What can hang from each mark:
F: R
S: R
Y: B
B: J Y
R: F J S
L: S W
N: J
W: B
J: N R

Known rows, with every way that one mark hangs from another:
{J R}: [ 24   7  -1  -9  12   5   7 -20 -11  -3 -13 -10  -8   7  -8   1 -10]
{S R}: [ -3  -9  -3 -11  12  -7  33  -4   1   6  -8  11   3  -3  -1  -9   6]
{L {S R}}: [ 16 -18  -8 -22  10  14  29  -2   3  -5   0  12  12  -2   5 -21   8]
{L {S {R J}} W}: [ 22 -13 -22 -26  11  39  26  -1  -8  -2  -1  22  15  -9  -3 -45  12]
{L {S {R F J}} W}: [ 27 -16 -32 -24   9  27  32  -1  -5   0 -12  25  19  -1  -6 -66  11]
{L {W B}}: [ -6  11   9  -9   8  29 -14  13 -13 -14  12  14  -3  -8 -14 -16  16]
{F {R {J N} S}}: [ 25  18 -24  24 -22   5  10 -38 -22  -5 -20 -11 -14  -8 -32 -21   6]
{F {R {J N}}}: [ 22  22 -17  17 -18   9  11 -37 -17   2 -22  -4 -25 -11 -22  -4   2]
{R F J S}: [ 17   2 -37  26 -18 -15  14  -5  -6   0 -27   1  18  11 -22 -57  -8]
{Y {B {J N R}}}: [ 40  28  -6 -10   7  40 -11 -40 -19 -15 -24 -22 -45  11 -33  -8  -9]
{R F {J N} S}: [ 36   2 -34  36 -32 -12   7 -26  -8   9 -30  -2   3  18 -42 -54  -6]
{N {J {R S}}}: [ 43  -9 -19   0   6   3   5  -5  -8  -6 -22 -20  -1  -4 -21  -7  -2]
{Y {B {J {R S}}}}: [ 25  25 -15 -15  16  36  -5 -23 -21 -30 -20 -25 -23   7 -24 -26  -8]
{W {B {J N {R F S}} Y}}: [ 39  30   9  23  -4  24   0 -30 -16 -19 -67   4 -25  21 -57 -52 -28]
{R F J}: [ 12   6 -30  16 -13 -13  14  -6   0   8 -28   8   8   7  -9 -38 -14]
{L S {W {B {J N}}}}: [ 36  11   2 -10   4  66 -22   0 -15 -24  -6  16 -16   3 -34 -29   8]
{S {R {J N}}}: [ 21   1 -16  13 -11  -2  34 -26  -3  19 -24  11  -9   0 -23 -17  -2]
{S {R F {J N}}}: [ 27  -3 -26  15 -13 -15  40 -27  -1  21 -35  16  -5   9 -27 -39  -4]

Rows:
[ 56  -1 -16  14  -9  -6   6 -44 -17   1 -29 -15 -11  26 -45 -35  -5]  {J N {R F S}}
[ 45  19   8  14   0  32   4 -42 -14  -6 -65  -8 -28  21 -48 -36 -34]  {B {J N {R S}} Y}
[ 22  23  12  -4  17  30   9 -23  -7 -10 -61   0 -23  11 -18 -23 -39]  {B {J R} Y}
[ 33  -1 -17   0   5 -11  13 -22 -14  -8 -24 -12   6  19 -22 -40  -8]  {J {R F S}}
[ 47 -12 -29   2   4  -8  11  -6  -6  -5 -32 -16   2   4 -25 -28  -4]  {N {J {R F S}}}
[ 32   3   4 -17  11  55  18  -9  -8 -15 -42  37 -11   7 -39 -72  -2]  {L {S {R F}} {W {B {J N} Y}}}
[ 20  22  -6  -2  -2  37 -16 -23 -11 -14 -14 -13 -39   5 -28  -9  -2]  {Y {B {J N}}}
[ 42  12  -9 -25  22  56  -8   0 -20 -32 -22  16  -5   9 -26 -51  -2]  {L S {W {B {J {R F}}}}}
[ 31   1  -7  -6  -5  42  26 -14  -8  -3 -33  39   0   2 -33 -79   3]  {L {S {R F {J N}}} {W {B Y}}}
[ 41  23  14   8   3  34   2 -41  -9  -1 -65  -3 -37  17 -39 -19 -37]  {B {J N R} Y}
[ 47  22 -22  -3   2  28  -5 -41 -23 -20 -33 -23 -34  20 -46 -40  -7]  {Y {B {J N {R F S}}}}
[  8  19 -26  13 -10   2  16 -19 -20 -13 -16  -7  -2 -13 -14 -24   4]  {F {R J S}}
[ 33   8 -26  29 -27  -9   8 -26  -3  17 -32   5  -8  14 -29 -34 -11]  {R F {J N}}
[ 30  15  -3   5  10  17  15 -24 -10 -14 -71  -2 -10  22 -33 -59 -37]  {B {J {R F S}} Y}
[ 30   6 -22  35 -29   2   1 -24 -11   7 -18  -7  -2   8 -37 -28  -3]  {R {J N} S}
[ 21  29  -8 -21  21  38  -5 -23 -17 -25 -21 -20 -32   4 -14 -12 -11]  {Y {B {J R}}}
[ 43  -9 -23  -5   9  -6  12  -6  -2   2 -32 -10  -6   2 -15 -12  -7]  {N {J {R F}}}
[ 44  25 -16  -8   7  30  -6 -41 -17 -14 -33 -18 -42  17 -38 -26 -11]  {Y {B {J N {R F}}}}
[ 39  -2 -10 -18  12  49  14  -6 -12 -17 -23  30 -10   7 -40 -58  11]  {L {S {R F}} {W {B {J N}}}}
[ 15   2   3 -25  22  53  23   7  -5 -22 -39  40   1   2 -22 -76  -3]  {L {S {R F}} {W {B J Y}}}
[ 53  14 -11   8   3  14   3 -37 -12  -1 -52  -7 -31  25 -42 -21 -24]  {B {J N {R F}}}
[ 58  12  -6 -14  10  60 -12 -16 -22 -25 -25  12 -17  14 -44 -48  -1]  {L S {W {B {J N {R F}}}}}
